What can hang from each mark
j_374: j_122 j_324 j_364
j_693: j_197 j_555
j_122: j_374 j_555
j_197: j_122 j_693
j_364: j_374
j_555: j_122 j_693

(in the rows, 128 means zero)
Known rows, with every way that one mark hangs from another
j_364[j_374[j_122[j_555] j_324]]: [111 142 136 174 108 128 147 131 169 139 141 105 101  82 106 120 121 149
 142  93 106 160 113 130  89 127 127 118  99 129 135 157 108  96 150 121
 155 122 123 146  95 149 135  77 144 154 126 141 170 104  90 122 120 127
 161 147 143 108 169 197 129 113  82 198 108  24 156 144 107 201  96 162
 182 160 138 127 157 126 145  90 134 100 111  72  96]
j_364[j_374]: [159 122 155 162 106 131 133 147 140 152 160 110 137  89 119 119 129 115
 131 110 110 138 116 132  78 127 136 107 120 100 137 135 104 100 171 125
 151 122 118 136 124 134 129  93 142 141 121 139 161  84 109 116 131 123
 128 135 150 113 156 189 133 127  87 179 124  71 150 150 119 169 105 182
 172 159 115 121 140 121 142 115 128 126 130 103 108]
j_364[j_374[j_122 j_324]]: [132 140 144 164 106 131 152 131 157 139 143  93 112  83 110 115 122 141
 141  97 108 157 106 128  83 136 127 122 100 113 123 159 112  99 155 121
 163 124 124 146  99 142 124  84 143 150 126 137 170 103  92 125 123 126
 148 139 144 113 174 200 124 110  77 197 114  31 153 146 114 198  95 170
 178 167 140 122 154 120 150  93 134 118 116  81  97]
j_374[j_122[j_555[j_693]] j_324 j_364]: [ 86 152 129 138 113 119 129 106 211 147 120  99  69  79  99  87  95 155
 138  82 102 195  57 130  87 145 143 116  99 148 119 189 113  88  93 123
 158 111 114 158  91 153 129  63 152 163 128 145 162 137  77 139 112 132
 162 133 128 111 156 198 121  86  58 204  87  25 160 137  96 226  88 148
 189 172 155 140 151 144 155  91 152  77 111  68  94]
j_693[j_197 j_555[j_122]]: [ 80 113 145 178 131 130 123 141 195 166 126 121  88  98 119 118 134 109
 129 116 111 154 121 143 109 121 141 101 113  98 130 137 115  97 147 122
 152 127 119 133 128 152 125  70 137 183 105 145 128 125 111 216 105 133
 132  91 153 109  79 168 130  96 131 158 111  79 153 144  96 162  93 156
 194 148 100 111 150 182 186 137 120  72 132 124 132]
j_122[j_374[j_364] j_555[j_693]]: [ 99 136 135 158 115 122  87 151 213 156 133 120 101  85 105 114 106 138
 115 101 112 156  94 132  93 122 159  91 127 128 138 107  90  96 145 116
 127 110 115 139 115 150 140  61 158 155 119 153 151  80  86 114 118 135
 165 119 108 106 124 181 134 127  80 177  73  55 168 128  83 196  96 146
 189 177 131 144 151 161 126 124 140  99 140  99 119]
j_693[j_197]: [126 111 160 164 113 144 123 141 172 151 132 114 111  99 116 116 120  96
 126 132 121 147 124 128  99 118 152  97 119 116 127 130 108  94 170 118
 143 121 132 137 125 126 121  89 140 160 112 138 136 109 118 198 121 132
 115 115 153 112  98 192 126 101 120 145 123  93 155 132 110 166 106 176
 175 148  95 120 138 137 165 142 124  86 136 112 125]
j_693[j_555[j_122]]: [121 117 149 163 130 129 125 139 173 172 152 124  94  92 120  94 134 127
 131  93 118 159  96 141 104 131 133  99 120  92 129 143 115 103 118 123
 154 119 122 139 134 146 131  72 144 177 112 149 137 121 116 158 101 133
 138 111 150 114 108 163 132 105 100 163 142  79 146 144  90 156  98 157
 176 155 105 113 146 177 172 136 131  95 126 118 131]
j_364[j_374[j_324]]: [151 124 146 169 106 130 136 140 148 145 156  97 125  87 111 124 123 127
 137 108 108 140 111 133  80 133 131 121 116 116 128 148 104  97 166 112
 154 118 118 143 111 138 126  93 146 142 125 135 168  92 100 121 124 119
 120 136 136 115 178 195 130 123  82 186 123  48 150 150 117 182  98 176
 172 161 130 130 155 121 145 105 130 116 121  88 100]
j_374[j_122 j_324 j_364]: [115 151 136 136 102 130 136 105 182 137 123  85  72  81 111  83 101 147
 137  87 108 194  59 125  81 152 142 122 101 137 111 192 116  91  87 116
 164 110 120 157  94 137 122  71 154 156 133 140 168 150  81 142 122 132
 144 130 137 116 159 206 117  76  51 204 100  39 157 137 110 222  90 164
 179 176 153 129 136 125 166  94 148  81 110  87  92]
j_197[j_122 j_693]: [ 96 113 141 128 117 142 127 132 195 148 133 119 123 100 122  82 127 133
 135 112 114 169  51 120 110 141 132 103  90 101 105 138 119 104 108 133
 176 113 144 147 121 136 133  83 159 168 116 142 131  98 112  77 127 140
 122 125 162 110  95 185 132 128  62 145 108  83 165 131 106 158 115 172
 184 154 105 123 121 163 140 138 155 121 111 104 131]
j_364[j_374[j_122[j_555[j_693]] j_324]]: [103 142 138 164 112 126 145 129 178 147 138 100 114  82 101 118 118 144
 142  96 105 156 105 134  89 130 129 116  99 121 131 154 112  95 160 127
 157 124 119 145  97 150 131  77 141 155 122 140 165  98  89 117 116 126
 158 138 139 108 168 194 129 118  78 195 105  21 154 146 102 199  93 158
 186 162 142 131 165 135 140  95 135 116 117  70 100]
j_693[j_197 j_555]: [106 109 160 192 126 136 122 148 185 165 128 110  80  97 119 113 131  92
 137 131 120 152 128 137 105 108 140 102 122 114 149 129 107  97 135 123
 142 125 123 136 128 143 131  85 147 175 101 140 130 131 119 215 112 131
 113  86 160 116  71 173 140  98 128 152 101  81 150 142 108 160  97 167
 186 160 107 109 153 175 184 135 117  55 126 109 131]
j_197[j_122[j_374[j_324] j_555[j_693]]]: [ 96 136 124 154 111 137 111 140 210 129 132 121 102  84 100 117 118 165
 127  81 118 169  82 127 112 138 140 100  93 122 102 120 108 105 131 114
 152 117 146 146 101 156 136  65 156 173 122 150 138  88  98  93 110 145
 160 127 120 104 127 189 132 125  68 158 110  44 169 114  76 191 113 149
 186 155 126 141 161 164 135 133 146 114 121  84 119]
j_555[j_122[j_374] j_693[j_197]]: [ 82 127 136 111 127 132 110 138 217 168 115 110 155  98 107 134 116 125
 107 120 109 141  93 138 105 140 156  96 106  83  81 121 122  98 216 121
 163 125 124 132 124 158 105  63 123 170 108 147 129  63  97 157 105 138
 154 102  99 101  90 179 112 123 114 157 106  67 166 129  78 174  91 143
 195 154 114 137 162 173 144 147 133 167 162 130 130]
j_693[j_197 j_555[j_122[j_374]]]: [ 75 120 140 182 131 133 113 147 205 161 121 117  92  97 114 124 133 118
 122 120 114 149 129 140 111 117 141 101 113  97 128 120 108 101 151 117
 149 127 121 133 121 157 126  67 139 185 106 148 131 116 104 212 104 136
 140  85 143 107  72 169 130  99 131 166  96  67 160 136  92 171  92 151
 197 156 108 111 153 183 183 138 118  77 136 127 134]

Rows
[ 72 133 124 113 124 120 107 126 231 164 112  98 140  94 107 130 108 133
 108 118 101 152  75 140  98 151 159 110 107  94  73 136 118  94 197 112
 164 120 113 138 115 166 102  62 130 168 114 146 139  75  82 162 110 135
 143  97  85 105 115 186 110 115  97 176  88  53 167 134  82 193  83 142
 201 158 130 147 163 173 147 129 138 154 155 130 117] | j_555[j_122[j_374[j_324 j_364]] j_693[j_197]]
[ 74 138 124 169 115 122  87 142 234 147 119 109  84  84 100 131  98 144
 117 105 107 157 101 135  99 123 156 105 119 149 126 117  91  90 150 105
 129 108 115 144  99 157 136  65 157 162 119 148 151  89  76 151 112 132
 156 110  94 107 122 190 131 119  88 183  57  29 170 126  84 213  87 141
 200 172 143 150 164 162 136 115 137  82 136  85 111] | j_122[j_374[j_324 j_364] j_555[j_693[j_197]]]
[111 124 138 173 127 128 114 144 183 161 144 113  91  89 114 103 130 140
 126  92 118 153  97 139 102 135 131 106 117  96 125 136 109 103 125 113
 152 116 125 140 122 150 133  67 148 177 116 148 144 116 104 149 100 134
 142 105 136 112 116 167 130 109  90 172 125  56 153 139  85 174  91 152
 181 164 121 117 153 179 167 128 130  92 127 114 126] | j_693[j_555[j_122[j_374[j_324]]]]
[ 54 133 114 153 116 131 102 133 235 135 125 122  91  92 113  93 118 168
 129 103 104 177  58 121 114 138 135 111  86 132 115 129 101 101  87 121
 161 105 136 150 101 152 146  65 171 176 124 148 143  96  83  70 125 142
 151 121 134 106 105 190 136 130  47 172  62  39 180 124  94 196 106 156
 203 163 131 137 127 171 131 117 158  91 107  87 121] | j_197[j_122[j_374[j_324 j_364] j_555] j_693]
[ 90 124 132 142 115 144 111 142 206 139 127 117 123  98 119  94 128 146
 127 109 116 162  60 116 112 140 135 105  88  99 105 116 110 107 122 132
 171 113 148 145 115 141 134  77 163 170 118 144 134  85 102  68 129 145
 136 118 147 107  85 187 133 138  56 152  86  70 175 123 100 173 111 169
 190 164 115 125 122 167 133 136 153 124 116 107 132] | j_197[j_122[j_374] j_693]
[ 77 120 144 195 120 138 117 149 206 146 116 114  77  96 115 125 135 121
 132 123 116 160 121 131 114 118 136 107 102 102 130 112 107 104 130 123
 148 128 135 138 118 160 132  73 151 184 105 145 124 124 110 189 115 142
 131  82 157 109  67 176 140  98 114 155  84  68 165 128  99 172 104 164
 195 160 116 109 154 179 184 133 123  65 124 111 132] | j_693[j_197[j_122[j_374]] j_555]
[102 132 131 151 112 137 112 147 209 137 135 133 111  87 103 114 121 156
 124  88 119 165  86 127 113 132 142  92  97 112 111 109 108 107 137 122
 150 120 144 141 110 154 136  65 153 172 119 153 134  84 104  89 116 148
 165 129 130 103 116 184 131 128  75 153 112  56 170 114  78 182 118 154
 184 155 115 135 156 164 135 139 145 117 126  97 127] | j_197[j_122[j_374 j_555[j_693]]]
[ 68 124 133 180 128 125 110 137 213 159 116 109  81  95 118 122 127 126
 124 120 107 157 119 140 106 125 144 114 112 106 125 134 107  97 138 113
 151 122 114 137 118 162 125  66 143 183 111 146 138 125  94 213 107 134
 138  80 133 111  85 175 128  95 123 177  84  58 163 139  96 184  84 152
 201 160 123 116 151 182 186 125 122  71 132 121 122] | j_693[j_197 j_555[j_122[j_374[j_324 j_364]]]]
[107 128 135 171 125 123 111 139 187 160 140 110  86  89 118 104 126 141
 125  92 113 161  90 140  97 138 135 108 118 101 126 142 107 101 116 114
 152 114 117 141 122 152 132  64 151 176 118 150 146 120  97 151 105 133
 138 103 136 112 115 169 130 104  88 182 115  57 155 140  90 177  91 150
 185 167 125 119 147 178 169 124 133  86 127 115 122] | j_693[j_555[j_122[j_374[j_324 j_364]]]]
[121 136 123 127 113 129 112 130 189 144 138 113 118  87 117 108 116 158
 109  84 106 157  82 133  93 151 149 111 113 100  95 143 110 100 149 104
 157 109 124 143 115 143 119  61 142 164 132 151 159  97  86 130 114 137
 150 129 111 108 142 190 112 108  72 184 129  56 165 131  86 195  94 153
 181 157 124 133 134 143 150 128 141 125 138 132 112] | j_555[j_122[j_374[j_324 j_364]]]
[ 92 153 128 152 106 124 132 109 199 135 126 103  58  78 105  84  99 161
 140  78 104 198  70 127  88 141 141 114  99 152 125 185 109  90  79 118
 152 107 120 158  90 146 135  63 157 163 134 147 168 148  77 138 117 133
 165 139 138 112 161 202 121  80  58 204  96  22 160 137 100 227  90 152
 185 169 147 137 142 134 162  89 149  60 105  75  93] | j_374[j_122[j_555] j_324 j_364]
[ 92 116 142 103 129 131 125 128 206 177 123 114 155  98 107 121 116 111
 116 120 106 149  82 141 103 142 155  94 109  85  84 142 127  96 203 125
 168 125 120 134 129 153 104  71 120 168 107 145 125  76 107 166 105 133
 137 109 119 103  94 175 111 117 120 151 128  81 154 140  85 160  97 149
 190 143 103 136 160 172 151 148 135 163 153 129 131] | j_555[j_122 j_693[j_197]]
[144 135 134 159 103 133 100 140 178 134 137  94  97  85 113 112 108 142
 117 103 118 156  90 125  84 138 150 117 124 124 116 132  95  98 131  99
 141 106 123 146 110 133 127  76 161 148 132 142 164 101  85 134 123 134
 130 118 107 117 145 199 127 107  58 186  94  50 164 127 102 207  93 167
 176 178 140 137 137 129 148 115 138  98 130 108 104] | j_122[j_374[j_324 j_364]]
[ 64 126 125 156 120 141 108 145 225 139 129 133 104  95 114  95 126 159
 127 105 113 166  74 120 121 129 135  97  86 119 121 112 105 104 110 130
 158 111 147 145 107 146 147  68 166 178 118 150 135  87  97  66 122 145
 157 124 151 102  90 183 139 139  64 152  82  54 178 121  88 176 113 157
 196 159 114 129 130 176 124 133 154 102 113  91 134] | j_197[j_122[j_374 j_555] j_693]
[117 141 147 165 107 131 145 139 161 148 146 117 112  84 111 114 127 138
 137  96 108 156 118 130  89 123 133 106 103 112 145 142 111  99 155 132
 152 127 123 140 108 144 136  76 141 151 121 145 165  96  99 117 125 130
 168 148 164 105 154 191 132 116  88 189 113  47 158 145 107 186 103 168
 180 162 122 119 149 123 143 101 132 107 120  90 107] | j_364[j_374[j_122[j_555]]]
[ 94 139 126 164 116 122  86 144 224 149 129 109  88  81  99 120 100 151
 120  96 111 161  89 134  94 129 153 105 121 145 131 119  91  93 136 106
 131 106 115 146 104 152 139  63 161 158 124 148 157  87  78 118 110 131
 158 118  96 109 139 186 132 125  72 185  76  30 166 129  81 211  89 141
 191 175 147 146 157 160 129 116 141  92 134  81 109] | j_122[j_374[j_324 j_364] j_555[j_693]]
[110 133 130  96 122 122 106 134 206 171 129 113 155  91 109 114 112 136
 103 102 105 153  62 137  91 153 155  97 115  78  83 133 117 100 185 119
 162 117 114 135 127 158 109  59 133 160 116 151 139  69  91 116 110 134
 148 115  99 104 123 178 112 120  79 173 110  66 163 135  80 180  90 147
 187 166 124 142 157 168 134 138 144 172 157 140 122] | j_555[j_122[j_374[j_364]] j_693]
[ 83 131 129 170 108 137 112 138 214 128 117 121  85  93 111 127 118 136
 126 114 110 166 116 126 109 124 149 105 100 133 118 123 103  96 141 112
 146 119 137 142 105 147 131  70 151 173 120 146 137 109  97 172 123 143
 145 116 134 106 103 199 128 102 104 161  86  59 173 122  98 193 107 163
 194 148 115 131 146 147 164 128 133  69 124 105 118] | j_693[j_197[j_122[j_374[j_324 j_364] j_555]]]
[ 87 112 143 153 137 132 107 143 196 173 135 113 111 100 121  89 132 123
 127 118 114 150  69 133 106 129 134 102 109  98 129 134 108 100 120 128
 162 112 124 142 129 145 136  75 155 177 110 143 138 101 105 111 111 131
 130 102 152 112  83 167 136 131  83 159  92  71 158 145  99 161  90 158
 190 169 113 118 129 187 145 133 141 105 122 109 137] | j_197[j_693[j_555[j_122[j_374]]]]
[ 98 150 141 146 106 128 128 120 189 150 132 125  79  83 114  82 108 143
 132  83 106 193  80 126  89 132 149 102 105 131 141 169 109  94  89 130
 148 111 120 148 107 138 136  58 154 158 127 152 159 137  89 133 126 139
 176 143 160 109 136 194 125  85  71 195 100  57 163 136 102 207 101 160
 182 169 127 124 130 130 158 103 146  67 115 100 106] | j_374[j_122[j_555] j_364]
[105 140 124 157 103 134 111 143 200 128 139 139  90  85 113 103 122 161
 122  82 113 176  90 124 103 133 145  98 100 122 121 117 103 106 106 114
 147 113 140 143 109 145 143  59 161 168 127 156 143 104  95  98 125 148
 165 137 140 104 125 192 132 114  69 169 102  59 176 118  88 191 120 163
 185 156 116 130 139 145 143 128 146  90 121 107 120] | j_197[j_122[j_374[j_364] j_555]]
[ 81 128 126 115 128 130 110 131 222 162 113 100 147  95 101 133 113 135
 109 117 108 144  84 139 105 145 154 105 104  92  75 130 119  96 213 115
 166 124 123 136 112 163 102  66 126 174 111 145 135  67  90 158 101 135
 147 100  92 104 107 183 110 120 108 163 106  53 165 129  76 187  86 138
 197 154 124 142 171 177 145 139 135 160 156 120 123] | j_555[j_122[j_374[j_324]] j_693[j_197]]
